Known rows, with every step that occurs
pureb > botedam > veva: [ -1   7  -3  -3   0   6 -13  10  -1   2 -15   7  -1  -1   9  14  -7 -11
  -2  10   2  -2   0 -10 -10  -4   8   4  -3   1  -5  -6  -9  -3   6 -14
 -11   2  -2   1   5  -9   1  -8   3]
pader > ruve > gedilo: [  2  -3 -17  23  10   9   0  -9   9  10  11  -7  -3  -6 -20  12  -1  -1
   6  -7  13  -8 -12  -9  14   4   3   0 -12   1   8  -6  -1 -10 -10  16
  -9  -7  -9 -20   2  11  -4 -13   3]
gute > gedilo > ruve > pureb > botedam > veva > sifubig: [  9   8  -5   0  21   3 -18   5 -10 -10  -9   9 -10   0   5  -1  -8 -13
 -30   6  -5  12   6 -17  -3   6   2  10 -20  -3  -8  -2  -7  12  24 -33
  -4  -1  -7   3  23   2  -5  -5  12]
sifubig > veva > difave: [ -6  14  17 -12 -22  11 -13   0  -5  -9   2 -14  15 -11  13  -4   8   5
  11  19   2   5  16  14   0 -14   9 -26   5   5  -3   0  -1   7 -14  -5
   4   7  17 -10 -22 -11   2   8 -14]
numu > difave > gedilo > botedam > pureb > ruve > veva: [  9   1   4  -6  11   1  -7  -1  -9   4 -13   7  -3  30 -16  -5 -11  -6
  -4 -12  -5 -12 -12   3  -6  -1  -7  14   1 -14  -4 -11   5 -11  19  -4
   6  -3  -9   3  10   8  -8   5  13]
gute > gedilo > difave: [-10  -2   2  16  -7   6  17   3  -1 -16 -20 -31  10  -5  17 -20  12 -17
   8   6  -4  10   3  -7   2   0  -5 -10  17   5  -1  -1   7   6   1   7
  -6  16  18 -14  -8  -9  11  14 -14]
vana > pader > botedam: [ -2   1 -20   3 -11  -7  -1  -4  11   5  13  10  -8   6  -4  48 -13   4
   7  -2  15   3   0  -7 -11  -6  24   4 -22   0   4  15   2  -7   1   9
 -22   7 -23  15  27 -12  -8   2 -16]
difave > numu > ruve: [ -9   1  -6 -19 -10 -15  14  -5  14   7   5  -6  11  -8  -2  14  -5  13
  16  -6  -6  -5 -13  11   4   9   1   4  10   7  -1  16   3   7  -9  17
  -8   5  -4   5  -1   5   5   4  -3]
sifubig > veva: [-11  18   6  -5 -17   4 -14   1   3  -5  -6 -10   9 -11   9  -2  10  -2
   7  17   4   6   0   2   6  -5   6 -21  -4  17  -2   5  -3  11   2  -1
 -13   6   9  -6 -10  -2   0  10  -6]
gute > gedilo: [ -7   7  -9  17 -11  10   5 -14  -1 -11 -10 -27  12 -12  15   1   5 -16
   4  10   0  -1  -7  -5   7   4   4 -11   4   3  -8   1   2  14   0   6
 -14  18   3 -18  -5  -1   3   3 -10]
numu > ruve > gedilo > difave > veva: [-10 -23   0  -4  -3  -8  19   7  13   2  -2 -14   1  -4   8 -33  11  -4
  10   1  -6   3  -7   0  15   1 -18   6   5  16   8   0   2 -14   0   6
  10  -6  15   5 -14   3   5  12   6]
gute > gedilo > botedam: [  9   6  -8  15  -6   3   8 -10  -1  -9  -1 -20   9  -7  16  -4   7 -10
 -11   4   0  -1  -3   2  -6  13  -5  -6   4  -2  -3   6   5  20  10   4
 -14  23   1 -11  -4  -7   9   7 -11]
pader > ruve: [  3   1 -15   4   1   2  -6  -6   3   6   3   2   4  -2 -13  27  -6   0
   5  -6  11   0  -8  -3   2  -6   9   5 -13  -2  10   9  -2  -4  -3  15
 -17   2  -9  -6   3  -5  -7   0 -13]
sifubig > veva > difave > numu > botedam > gedilo > ruve: [  6  -7   8  -4  -1  -6  -2  -2   7  18  35  -4  -7 -23  -6 -17   5  22
   7   2  -4 -16   6  18  -2   4 -11  -2  17   6  -6  -1  -1   8 -11   5
  23   4  12  -2 -11   7  12  -4   3]
botedam > gedilo > difave > veva: [-10 -15   2   4 -12   0  14   4   1  -4  -9  -9  -2 -10  21 -32  14 -11
   8  11  -6   3  -3  -2  11  -4 -12  -2   7  14   8  -1  -5  -6   1   7
   8  -1  16   5 -28   0  -5  15  -1]
numu > ruve > pureb > botedam > veva: [  2  -4 -12 -18   9   0 -13   8   2  10  -2  20   2   8  -8  15 -12   5
 -11 -10   5  -7  -7  -9   1   8   4  13 -12  -1  -5  -8  -2  -6  13 -16
 -12 -11 -20   3  29  -4   4 -17   4]
veva > sifubig: [ -2  21   3  -7  -5  -2  -3   2   1 -18 -11   2   5  -5  15   8  -2 -13
  -4  18  -5  16  -6   0   4  -5  11 -13 -10   9  -1  19  -3  14   0  -5
 -16   9  -2   4 -11   0  -8  16  -4]
gute > gedilo > botedam > veva: [  3   1   1   6  -1   5   1   1  -3  -6 -18  -6  -5 -11  19  -8   2 -19
 -17   7  -1   4   1   2  -4   2  -4  -2   4  -2 -12  -6  -3  17  15 -15
  -2  20   3 -11  -2 -12   9  -2   8]
gedilo > ruve > veva > difave > numu > botedam: [  5 -10  14 -23  -4 -11  13   1   7  11  13   1   2  -9  -2   3  -6  10
   4  -3  -9   6   1  19 -11  -5  -5  12  19  -5  -7   6  -1   0 -13   0
  17  15   3   8  -4  -9  12  -1   2]
ruve > pureb > botedam > gedilo > difave > numu: [ -8   4  -5   8  -4  -4  17   5  -2   4   7  -2   1  -1   0  -6   8  13
   7  -9  -4  -2   8 -12   3  16  -5   2  11   3   8 -10  -1  -1  -8  16
  -2 -10   0   0   3  14   2  -8  -4]
numu > botedam > gedilo > ruve > veva: [ 14 -17  -4   5  18   2   2   2  15  11  10   5 -14 -14  -9  -7 -10  -5
 -12   3  -4  -6 -26   4  -1   9  -8  11   7  -1 -12   0   0  -6  10  -3
  10   6  -8  -3   1   6   3  -8  15]
vana > pader > botedam > veva > difave > numu: [-13   2   8 -17 -20  -8   5   1   0   4   4  11  -8  -6   8  34 -11   8
  13   1   2  12  24   9 -14 -19  22   3   0  -7  -4  -1  -7  -2 -16  -3
  10   7  -3  11   6 -16  -6  -5  -2]
ruve > gedilo > difave > numu > botedam > pureb: [-13  -8  -1  -1  -1 -13  19  -3   7  10   6   8   0   3 -13 -12  12  18
   6 -19   4  -1  -6   2  11   8 -12   2  10  10  -1  -4   4   6  -8  16
  -5  -4  -7  -8  20   5  19  -5   3]
numu > ruve > gedilo > botedam > veva: [  8  -9  -3  -3  13  -1   4   9  14  10   0   7 -12  -9  -3 -10  -4  -4
 -14  -5   0 -10 -14   7   4  11  -9   4   2   1  -8  -8   2   2   8 -10
   4   2  -6  -8   1  -1  13 -11  20]
sifubig > veva > difave > numu > botedam > pureb > ruve > gedilo: [-11  -2   4   0   3   1 -13 -11   1  12  26   2   2  -4 -22  -6   7  28
   6 -12   8 -12  13   2   8   6  -5  -4  -3   4  -5 -22  -6  -2 -11   3
   7 -16   7 -14  16  17  10 -16   7]
vana > pader > botedam > pureb > ruve > gedilo > difave: [ -4 -15 -16  21  16   1   0   3   9   5  12   6 -12  18 -21  14  -2  12
   2 -22  15  -3   9 -21  -3   5   6   7 -17  -2   7 -10   5 -21   2  12
  -9 -18  -8   4  37   5   0  -6  -7]
sifubig > veva > difave > doni: [ -7  19  15   1 -19  10 -19 -12  -9 -19  -7  -8  16  -2  11  -2  20  -1
  19  16   8   0  15  14  -2 -20   7 -36   7  -8  -3  16   2   5 -13  -8
   6   2  17  -2 -25 -16   1  17 -12]
pader > botedam > gedilo > difave > veva: [-10 -21   1   4  -7  -8  13   4  -1   3   1  -1 -10  -4  11 -20   9  -9
   7   4   3   6   5  -9   4  -8 -13   5  -3  13  11  -3  -9 -15   5   1
   5  -7  12   5 -12  -6  -4  10   2]
pader > ruve > veva: [  1  -4  -5  -1   7   4  -6   0   5   1 -10   4  -2  -2 -13  21 -16 -14
  -7  -1   8  16 -14  -5  -1  -8   8   7 -12  -6   2   0  -5 -15   9  -2
  -6   2  -8  -8   3  -5 -13  -6   5]
difave > gedilo > botedam > pureb > ruve > veva: [ 10  -2   0   2  15   2 -10  -2  -9   3  -7   8  -4  18 -15  -1 -11   0
 -22 -11  -3  -2  -9  -1  -6   9  -5  14  -9  -6  -1  -8   5   0  20  -2
  -1  -5  -9   4  16  14 -10  -7  10]
botedam > gedilo > difave: [ -4  -4   0  18  -3   6  16   8   5  -5  -5 -12   0  -9   9 -20  10  -6
   9   5  -3  -5  -6  -3   7   4  -4 -13  17   7   2  -3   6  -2  -6  15
   1   2  10 -10 -18   2   6   6  -7]
difave > doni: [ -3  15  -6  12  -9   7  -5 -16   0 -16 -18  -2  12   6   8  13  15 -11
  17   8   7  -5  -9   4   1  -8   6 -23   5  -9   0  26   4   8  -9   7
 -13   4  -4   4 -17 -10  -2  17 -12]

Rows
[ 17   8   2  -3   2   4 -18   1 -16  13  24  -4   6  14 -12  -8   0  23
  -5  -3  -2 -14  14  -2  -5   8  -3   6  -5  -2   9  -6  11   6   0  -5
   8 -10  -2   7  11  10  -2 -10  -9] | sifubig > veva > difave > gedilo > ruve > pureb > botedam
[  3   2 -15  24  11  16  -5  -9  12   3   6 -12   2  -3  -8   6   1  -1
   5  -2   4 -17  -8 -12   9  11   1  -2  -6  -1   1 -12  -3  -6  -9  15
 -10  -9   1 -12  -3  18   0  -8  -2] | pureb > ruve > gedilo
[  9  10  10  -5  19  -8 -12   5 -13 -11  -9  15 -10  17  -8  -5 -15  -6
 -32  -1  -8  13  -4  -2  -3   6  -2   9 -20  -2   0  -1   2   6  26 -17
   1  -4  -5  11  11  17 -16   3  18] | difave > gedilo > botedam > pureb > ruve > veva > sifubig
[ 23   4 -24   4  11   7 -12  -3  -1   9  15   5   8  13  -8  18  -1  11
 -12  -8   3  -9  -6 -12  -8  18   0  12 -12  -8   7   9   3   4   5   5
 -20  -7 -22  11  22   2   0  -6 -18] | gedilo > ruve > pureb > botedam
[ 18  -7 -11  17  22  12  -7   3   7   7   6  -2 -11  -9  -6   1 -13  -8
 -13   7  -4  -5 -17  -7 -11  13  -4  11   1  -6  -4  -4  -3 -12  13  -7
   5  -1  -5   0  -1  10  -7 -11  11] | pureb > botedam > gedilo > ruve > veva
[ 14   5   5  -1  -8   0   2 -11 -19   4   9   2   9  17  -3  -9   3  15
  -9  -8  -2 -11   3  18  -2   6  -4  -3   3  -3   5   4  16  20  -4   9
   2   3 -11  -2   1   0   0  -2 -10] | veva > difave > gedilo > botedam > pureb
[ -3   4  23  -8 -16   6   4   4 -15   2 -12  -8   1   2   6 -15  -7  -5
  10  10 -11 -11   7  14   7 -15   7  -4  16   2  -3 -12   9   8 -15  -2
  25   5  10  -7 -24  -1  -5  -7   6] | botedam > veva > difave > gedilo
[  1  17   1 -14   8  -1 -16  13  -9 -11 -13  25  -5   4   8  12  -8 -10
 -22   8  -1  15   2 -15   0  -2  11   1 -23   2  -3  -1 -12   5  15 -29
 -14  -7 -13   8  17  -1  -8  -4  10] | ruve > pureb > botedam > veva > sifubig
[ 12  -9 -16  -1   9  -5   8 -10   7  21  29  13  -6  -5 -16   1   4  23
  -7 -18  -2 -18 -16   4  12  24  -9  10   2   1  -3   4   4  13  -4  18
  -1  -4 -24   2  15  17   6 -13  -1] | difave > numu > botedam > gedilo > ruve > pureb
[ -7  13  24  -7 -24   2  -3   1 -15   0   4 -21   9   0   3 -22   2   7
  15  15  -6 -10  13  15   8 -13   4 -16  12  12   2  -7  12  11 -14   2
  19   5  19  -9 -24   6  -3   1  -2] | sifubig > veva > difave > gedilo
[  3  -4 -12  17   6   7   7  10  -2   0   7   0   1   4  -1 -11   7   5
   0  -7   2 -10  -1 -16   3  16  -4  -2   4   1   8 -13   4  -8   3   7
  -8 -12  -5  -6   7   6   6  -7 -10] | ruve > pureb > botedam > gedilo > difave
[  2  -3 -18   5  13   3 -21 -14  -6   8   7  17   2  18 -21  32  -7  11
  -6 -17  18  -5   0 -14  -6   3   5   9 -27  -7   2   1  -7  -7   8   5
 -30 -15 -16   0  34   0  -4  -5 -14] | pader > botedam > pureb > ruve
[ -8  -9   6 -10 -17  -6  14   7   0  -9 -18 -11   7   0  26 -23  15 -13
  10  11  -7  15   2   1   4 -12  -9   0   5  12  10  10  -3  -4   0   6
   0   6  16  15 -23 -13  -3  24  -9] | gedilo > difave > veva
[  9  -2   4  15  10   9 -13  -9  -6  -4  -2  10  -7   2  -9   1   9  -5
   1  -5  15  -7  13  10  -5 -14  -2 -12   1 -26   1  -1   1  -8  -9 -13
  19  -6   4  -8 -13 -15   2  -5   8] | pader > ruve > gedilo > botedam > veva > difave > doni
[-13  -8  10 -21   0 -14  22  14  14  -1 -16  -7   3  -4   0  -4  -9  -3
   5  -4 -10  19 -11   6  -1   1  -6   9  18   4  -4   3   4 -10   3   1
   8   5   8   5  -3  -1   6   5  11] | gedilo > difave > numu > ruve > veva
[  7  -2  -9   1   3 -12  18  -4  17  13  19  -8   0  -9  -6  -4   2  13
  -1 -12  -3 -12 -11  10   2  23 -14   4   8   4   4   4   7   8  -5  14
  -2   4  -6  -3  -1  12  13  -4   8] | difave > numu > ruve > gedilo > botedam
[-13  -8  -3  13  12  -7  10  -4   1   8   6   1  -7   9 -20   3   6  13
   8 -23   7   5  13 -15   0   7 -10   9  -4  -1   9 -12  -6 -10  -8  16
  -5 -18   5  -3  20  11   6  -6   4] | pader > botedam > pureb > ruve > gedilo > difave > numu
[  3   4 -17   5   8  11 -19 -13  -3  -1  -2   7  12  11 -10  20  -1   8
  -5 -10   7  -9  -7  -6   0   7   7   1 -14  -3  -1   2  -1   4   3  13
 -25  -9 -13   1  18   6  -7   0 -18] | botedam > pureb > ruve
[  0  14   5   7 -15  12  -5 -17  -7 -18  -9  -6  18   5  13  10  15  -5
  20  10   5  -4   6  14  -4 -16  10 -27  12 -19  -2  20   4   4 -21   3
   2   5   4   1 -27 -17   0  15 -18] | veva > difave > doni
[ 23  -3 -21  24  18   9  -7  -3   6  13  21  -5  -6 -10  -5   2  -3   5
  -2   3  -2 -24 -11  -7  -9  18  -5   8   1  -2   3   5   1  -1   2   9
  -4  -3  -7   2  -1  10  -1  -6  -7] | pureb > botedam > gedilo > ruve
[ -9 -10   9 -13   3 -15  13  13   9 -12  -5  -4  -5  -5  12 -32   5 -10
  -2   9 -11  18  -3  -2  15  -5 -13   1  -8  18   8   8  -3  -7   7 -11
   9  -5  16  13 -12   6  -2  20  15] | numu > ruve > gedilo > difave > veva > sifubig
[-14   0  12  -6 -10  -9  11   6  -7 -27 -21 -16   0  -7  33 -31  11 -24
  -5  20 -13  31   9  -7   8 -13  -8  -6  -6  15   4  10  -7   7  14 -17
   3  10  24   9 -17  -4  -7  28   3] | gute > gedilo > difave > veva > sifubig
[-13  -5   9 -18 -14 -23  28  10  10   7   0  -2   4  -3   5  -7   9   9
  18  -7  -4   6   0   7  -1  -2  -8   5  23  11   2   8   2   5 -10  15
  -4  13   9   8   0  -9  21  11  -7] | gedilo > difave > numu > botedam
[  4   4  12  -8  -7   7  -4   5 -21   7   0   3   2  16  -2  -6  -9   6
  -1  -1  -6 -15  12   2   4  -5   6   6   5  -5   1 -19   8   2  -8  -9
  16  -7  -4  -3   1   4  -5 -20   3] | ruve > pureb > botedam > veva > difave > gedilo
[-14  -8  12 -12  15 -23  15  17   8  -5   1  12 -21  -8  -8  -4 -17  -6
  -8   0  -5  26  -3  -6  -2   0  -7  10  -5   6  -2   0  -7 -16  14 -20
  13  -7   6   2   8   8  -2   2  29] | pader > botedam > gedilo > difave > numu > ruve > veva > sifubig
[  1 -10  -5  -9  15   1 -15  -3   4   3  -3  19   1   9 -17  15 -12   2
 -15 -10   7   2 -17  -4  -3   3   2  13 -11  -5 -11  -6  -6 -10  17  -6
 -12  -4 -14  -1  29   2   0  -8   5] | numu > botedam > pureb > ruve > veva
[  0  10   8   3  -6  11 -17  -5 -12 -14 -16   6   7   7  11  11   7  -9
  13  11   7  -5  16   4 -14 -19  10 -15   9 -21  -6   5  -4  -6 -10 -18
   7  -2   7   2 -15 -22   1   4  -5] | pureb > botedam > veva > difave > doni
[  0  -3  -6  21   1   5  10  13   1   0   3 -10   0  -4   6 -13   5   0
   9   3   0 -10   0 -13  -5   8  -4  -3  13   5   7  -8   1 -11  -1   9
  -4  -3   9  -5  -6   2   8   0  -9] | pureb > botedam > gedilo > difave
[  0  -4  -5   7   6   8 -26 -18  -7 -13   1  23  -1  24 -15  43  -7   5
   1  -9  20   5  14  -1 -18 -17  21  -5 -18 -31  -5   8   0 -21   3 -12
   3 -13 -15  14  25 -15 -15   0  -8] | vana > pader > botedam > pureb > ruve > veva > difave > doni
[-11  10  18 -17 -19   3   7  -1  -5  -3 -12  -2   6 -13  17   8  -1  -1
  13   8 -10   9  16  15  -2 -15  10  -7  18  -4  -8  -4  -8   8 -23  -1
  14   9  10  -3 -23 -10  -1  -2   0] | botedam > veva > difave > numu
[-15 -20   0  -7   3 -20  15  17  17  18   4  17 -25  -7 -17   6  -8   9
   9 -19   5   4   7  -2   2  -9   6  19   3   4  -2 -13  -1 -14   0   3
  14  -1  -3   5  24  -3   9 -12  18] | vana > pader > ruve > gedilo > difave > numu > botedam > veva
[ -6   2  11 -13  -8   0   6  -4  -3   0   0  -3   6  -9  -4  20 -10   1
   9  -1  -2  19  10  10  -6 -13   8   4   7 -11   2  -4  -8 -10 -15   4
  14   5   5  -4 -14  -5 -10  -6   1] | pader > ruve > veva > difave > numu
[  5  15  19 -12   1 -13   0  15 -10  -7 -17  12 -16   1  13 -16  -7 -16
 -20  12 -13   9   1   6   0  -4   0   1  -5   8  -3   5   2  21  14 -20
   7  10   3   9 -10   2  -7   7  22] | difave > gedilo > botedam > veva > sifubig
[ 14  -3  10   3   9  17  -8   5   0   2   5   1  -4  -4   5  -6  -2  -2
 -10  -1   0  -9  15   6  -8  -2  -1  -3   5 -15  -6 -20  -5  -4  -9 -11
  16   0  10  -9 -13  -6   6 -11   4] | pureb > ruve > gedilo > botedam > veva > difave
[ 21   0  -2  -3   2   8   1  -8 -11   9  14  -4   6  14  -9  -8   1  15
  -6  -9  -9 -15  -2  10  10   8  -2   5   3  -8   5   4  19  14 -12  14
  11  -2 -13   4  -3  10  -7  -6 -12] | veva > difave > gedilo > ruve > pureb
[ -6  10   5 -17 -13  -8  -3  -1  -2 -18 -13   3   2  -6  27  -5   3 -17
  -6  23  -9  22  -2   1   8 -13   3  -5 -18  15   4  20 -12   9   7 -12
  -7   5   5  18 -18  -1 -17  24   2] | difave > veva > sifubig
